Every row comes from one small tree of marks. The marks that hang from a mark follow it in brackets, in alphabetical order. Every link used is in the known rows. Which tree was each row made from?
Known rows:
mazuf[bibuk mudi[nakas[gagiz makar]]]: [ 2.39 -0.47  1.03  0.15 -0.03 -0.06  2.45  1.80  1.77  3.25  4.70  0.73
  1.63  0.94 -0.56 -4.65 -1.25  6.16  0.72  0.39]
makar[bofi]: [ 0.16 -0.34  1.73  0.58  0.50  0.69  0.15  0.41  1.65  0.41 -0.39  0.09
 -0.11  0.68  1.40  0.52 -0.16 -0.38  0.85  0.19]
vike[bofi]: [ 0.23  0.03  0.53  0.32  0.28  0.03  2.28  0.49 -0.68  0.37 -0.15 -0.23
  0.00 -0.23 -2.60  0.47 -0.23  0.15  0.05 -0.01]
vike[bofi[makar[mazuf[bibuk]]]]: [ 1.68 -0.84  3.64  0.12  2.53 -0.52  3.28  0.38  1.77 -0.86  5.64  0.96
  0.34  0.26 -1.83 -1.55  0.05  1.79  0.18 -0.32]
makar[bofi mazuf[bibuk] nakas]: [ 0.05 -1.92  4.01  1.72  2.60  1.53  2.17  0.18  6.66  2.22  6.51  1.93
  0.56  1.16  2.28  0.35 -0.86  0.43 -0.54  1.88]
nakas[bibuk makar[bofi mazuf]]: [-0.18 -1.00  5.70  0.30  2.20  3.11  1.06 -0.34 -0.38  0.07  4.40 -0.01
 -0.30  2.22  2.07 -1.66 -1.40  2.63  0.31  0.56]
makar[mazuf[bibuk] nakas]: [-0.24 -1.64  2.35  1.04  2.17  0.89  2.01 -0.24  5.18  1.76  6.92  1.84
  0.64  0.54  0.98 -0.23 -0.71  0.87 -1.39  1.84]
nuva[mazuf[bibuk mudi[nakas]]]: [ 0.31  0.69 -0.36  1.84  1.08 -1.03  2.92  4.87  4.97  3.04  6.34  1.70
  1.39 -0.41  0.71 -2.82 -0.91  4.25  1.69  0.02]
vike[bofi[makar[mazuf]]]: [ 1.76 -0.21  4.11 -0.15  2.54  0.01  1.88 -0.73 -1.53 -2.15  4.50  0.72
 -0.12 -0.49 -1.93 -1.49 -0.42  0.60  0.23 -0.36]
mazuf[bibuk mudi[nakas[makar]]]: [ 1.86 -0.29  1.71 -0.13  0.48 -0.27  3.21  1.34  3.69  1.12  4.97 -0.22
  0.20  0.60  0.28 -3.59 -1.15  6.05  1.09 -0.78]
nakas[makar[mazuf]]: [ 1.73 -0.44  3.02 -0.32  1.97  2.45 -0.13 -0.77 -1.16 -1.82  4.93 -0.09
 -0.18  0.89  0.50 -1.17 -0.91  1.57  0.07  0.14]
vike[bofi[makar[mazuf nakas]]]: [ 1.49 -0.41  5.83  0.30  3.51  0.35  2.83 -1.49  0.44 -1.66  5.63  1.23
 -0.08 -0.99 -1.41 -1.58 -1.43  0.70 -1.11  1.28]
nakas[gagiz]: [ 0.50 -0.21 -0.56  0.13 -0.33  0.26 -0.89  0.46 -1.99  2.04 -0.30  0.99
  1.48  0.51 -0.87 -0.98 -0.03  0.29 -0.38  1.06]
nakas[bibuk gagiz makar[bofi mazuf]]: [ 0.43 -1.30  5.22  0.46  1.80  3.33  0.31  0.13 -2.38  2.11  3.98  1.05
  1.08  2.83  1.27 -2.58 -1.40  2.80 -0.10  1.59]
mudi[mazuf[bibuk] nakas]: [ 0.11 -0.85  3.76 -0.40  0.59 -1.80  2.83  0.67  2.54  1.57  8.13  1.67
  0.68 -0.18  0.49 -2.51 -0.39  0.51 -0.36 -0.90]
bofi[makar[mazuf]]: [ 1.55 -0.18  3.73 -0.37  2.46  0.01 -0.29 -1.27 -0.76 -2.32  4.67  0.80
 -0.06 -0.33  0.65 -1.91 -0.26  0.55  0.20 -0.40]
nuva[mazuf[bibuk mudi]]: [ 0.18  0.61 -2.57  2.16  1.09 -0.10  1.53  5.16  5.43  2.87  4.12  1.22
  1.35  0.65  0.69 -0.50  0.08  4.58  1.22  1.09]
makar[bofi nakas]: [-0.12 -0.68  3.40  1.07  1.27  1.09  1.09 -0.26  3.53  0.91  0.86  0.76
 -0.08  0.17  1.90  0.60 -1.18 -0.27 -0.51  1.74]
nuva[mazuf[bibuk mudi[nakas[gagiz]]]]: [ 0.94  0.62 -0.90  2.06  0.64 -0.93  2.06  5.25  2.98  5.11  5.93  2.59
  2.81  0.04 -0.18 -3.75 -1.02  4.51  1.33  1.10]
bofi[makar]: [ 1.32  0.46  2.61 -0.79  0.99 -0.94  0.08 -0.68 -0.74 -2.59  0.09 -0.02
 -0.19 -0.47  0.25 -1.85 -0.03  0.82  0.07 -0.71]
makar[bofi mazuf]: [ 0.33 -0.86  2.76  0.95  1.96  1.69 -0.25 -0.22  1.54  0.63  4.34  1.09
  0.05  0.89  1.65  0.30 -0.43 -0.68  0.99  0.49]
mazuf[bibuk mudi[nakas[gagiz]]]: [ 0.76 -0.59 -0.72  0.74 -0.43 -1.59  2.03  1.89  2.99  5.04  4.38  1.79
  2.01  0.21 -0.60 -3.72 -0.55  4.31  0.89  0.58]
nuva[mazuf[mudi]]: [ 0.24  1.25 -2.07  1.77  1.37  0.49  0.14  4.03  2.14  1.64  3.00  0.91
  0.90 -0.19  0.58 -0.37 -0.40  3.41  1.28  1.06]
vike[bofi[makar]]: [ 1.52  0.38  3.11 -0.49  1.20 -0.93  2.22 -0.04 -1.45 -2.20 -0.19 -0.34
 -0.33 -0.73 -2.26 -1.33 -0.22  1.08  0.09 -0.61]

Which tree is each row?
[-1.79 -0.68  2.10  0.66  0.12  0.35  1.06 -0.28 -0.72  4.05  0.59  1.64
  1.44  0.69 -0.09 -1.87 -1.43  1.69 -2.32  2.89]  makar[nakas[bibuk gagiz]]
[ 2.47 -1.24  4.06 -0.17  1.30  1.13  1.85  0.46 -0.50  1.75  7.83  1.67
  1.74  1.13 -0.15 -4.49 -1.34  2.54 -0.01  0.22]  mudi[nakas[gagiz makar[mazuf[bibuk]]]]
[ 0.19 -0.88  3.35 -0.24  1.44  2.58  0.13 -0.27 -3.91  1.72  4.42  0.97
  1.20  2.03 -0.16 -3.16 -1.19  3.13 -0.92  1.39]  nakas[bibuk gagiz makar[mazuf]]
[-0.54 -0.68  6.81  0.49  3.21  0.20  3.86 -1.46 -0.25 -0.24  5.44  1.46
 -0.03 -0.29 -1.21 -2.46 -1.69  2.21 -1.76  1.60]  vike[bofi[makar[mazuf nakas[bibuk]]]]
[ 1.53 -0.67  1.21  0.39  2.52 -0.90  1.13  0.54  4.64  0.47  7.31  1.19
  0.51  0.45  0.81 -2.45  0.16  4.92  1.03  0.11]  bofi[makar[mazuf[bibuk mudi]]]
[ 2.24  0.11  3.54 -0.71  0.03  0.68  0.95 -0.06 -3.65  0.41  2.04  0.34
  1.13  0.16 -0.67 -4.25 -1.73  1.75  0.00 -0.02]  mudi[nakas[gagiz makar]]
[-1.50 -0.46  2.39  0.60  1.36 -0.40  2.00 -0.27  0.98  3.37  8.07  1.56
  0.33 -0.23  0.63 -3.80 -1.67  3.99  0.87  0.17]  makar[mazuf[mudi[nakas[bibuk]]]]
[ 0.67 -1.09  3.12 -0.23  0.21 -1.57  1.91  1.17  0.54  3.62  7.71  2.54
  1.97  0.25 -0.54 -3.41 -0.43  0.74 -0.62  0.09]  mudi[mazuf[bibuk] nakas[gagiz]]
[-1.87 -0.32  5.17 -0.62  0.56 -1.43  2.30 -0.38 -1.48  1.74  6.74  1.39
  0.12 -0.37  0.49 -3.32 -1.24  0.78 -0.70 -0.51]  mudi[mazuf nakas[bibuk]]
[ 0.91 -1.15  0.31  1.08  1.02 -0.58  1.71  1.34  2.93  5.14  9.07  2.73
  2.24  0.43 -0.30 -3.87 -0.74  3.96  1.01  0.81]  makar[mazuf[bibuk mudi[nakas[gagiz]]]]
[-1.35 -1.49  4.91  1.61  2.17  2.10  0.97 -0.59  0.85  4.55  4.81  2.71
  1.58  1.51  1.67 -1.55 -1.69  1.05 -1.37  3.31]  makar[bofi mazuf nakas[bibuk gagiz]]
[ 2.30 -1.23  0.09  0.68  1.64  1.94  0.62  1.53  2.25  3.02  7.06  1.19
  1.76  2.19 -0.24 -2.48 -0.44  6.13  0.51  1.61]  nakas[gagiz makar[mazuf[bibuk mudi]]]
[ 1.55 -0.85  3.20 -0.20  2.33 -0.46  1.08 -0.09  2.38 -1.32  5.91  1.19
  0.42  0.53  0.68 -2.12  0.33  1.68  0.20 -0.46]  bofi[makar[mazuf[bibuk]]]
[-1.06  1.13  0.55  1.82  0.42 -0.54  1.55  4.23 -0.97  5.23  4.65  2.33
  2.38 -0.07 -0.03 -4.58 -1.87  4.81  0.77  1.37]  nuva[mazuf[mudi[nakas[bibuk gagiz]]]]
[-2.10 -0.82  4.40  1.17  0.98  0.75  2.03 -0.24  2.78  2.40  0.60  0.79
 -0.14  0.82  2.12 -0.52 -1.48  1.11 -1.18  2.04]  makar[bofi nakas[bibuk]]
[-1.67  1.29  1.05  1.65  0.86 -0.72  2.43  3.68  0.93  3.12  4.97  1.44
  0.92 -0.59  0.81 -3.71 -1.83  4.56  1.21  0.42]  nuva[mazuf[mudi[nakas[bibuk]]]]
[ 2.47 -0.99  4.18  0.43  2.12  3.40 -0.66  0.11 -1.64  0.62  4.29  0.98
  1.16  2.10  1.03 -1.63 -1.02  1.39  0.47  1.31]  nakas[gagiz makar[bofi mazuf]]
[ 1.90 -0.80  4.65  0.31  2.44  3.19  0.10 -0.33  0.29 -1.40  4.55  0.02
 -0.21  1.73  1.74 -0.64 -1.04  1.10  0.83  0.29]  nakas[makar[bofi mazuf]]
[ 2.04  0.19  4.43  0.16  2.80 -1.19  3.42 -0.43  0.26 -0.28  8.10  1.12
  0.05 -1.53 -2.00 -4.13 -1.55  3.59  1.53 -0.77]  vike[bofi[makar[mazuf[mudi[nakas]]]]]
[ 0.44 -0.98  2.27  0.98  1.83  1.59 -0.32 -0.93  0.00  2.56  5.43  2.59
  1.58  0.22  0.06 -1.17 -1.28  0.01 -1.62  2.85]  makar[mazuf nakas[gagiz]]
[ 0.41 -1.70  2.25  1.23  1.81  1.19  1.21  0.89  4.74  1.69  5.50  1.42
  0.51  1.70  1.79  0.32  0.21  0.44  0.91  0.41]  makar[bofi mazuf[bibuk]]
[ 1.84 -0.04  2.27  0.40  2.86 -0.22  2.07 -0.01  0.78 -0.58  5.87  0.67
  0.04 -0.59 -1.91 -1.79 -0.56  3.89  1.07  0.18]  vike[bofi[makar[mazuf[mudi]]]]
[ 1.43 -1.16  5.29  0.61  3.37 -0.06  4.19 -0.35  3.74 -0.37  6.71  1.60
  0.40 -0.20 -1.29 -1.53 -0.96  1.83 -1.16  1.24]  vike[bofi[makar[mazuf[bibuk] nakas]]]
[-1.93 -1.28  5.56  1.53  2.47  1.89  1.76 -0.85  2.78  2.45  5.23  1.73
  0.12  0.98  2.49 -0.62 -1.67  0.82 -1.00  2.35]  makar[bofi mazuf nakas[bibuk]]
[-1.35 -0.49  4.65 -0.58  0.19 -1.13  1.49  0.05 -3.37  3.85  6.38  2.28
  1.59  0.14 -0.39 -4.34 -1.33  0.99 -1.10  0.47]  mudi[mazuf nakas[bibuk gagiz]]
[ 1.17 -1.14  4.89  0.37  3.09 -0.17  1.99 -0.89  4.28 -0.66  6.91  1.73
  0.44 -0.09  1.31 -2.06 -0.74  1.80 -1.33  1.05]  bofi[makar[mazuf[bibuk] nakas]]
[ 0.32 -0.55  4.00  0.11  0.31  2.33  0.66  0.79 -2.30  2.00 -0.66 -0.01
  1.01  2.54  0.81 -2.43 -1.10  3.19 -0.27  1.28]  nakas[bibuk gagiz makar[bofi]]
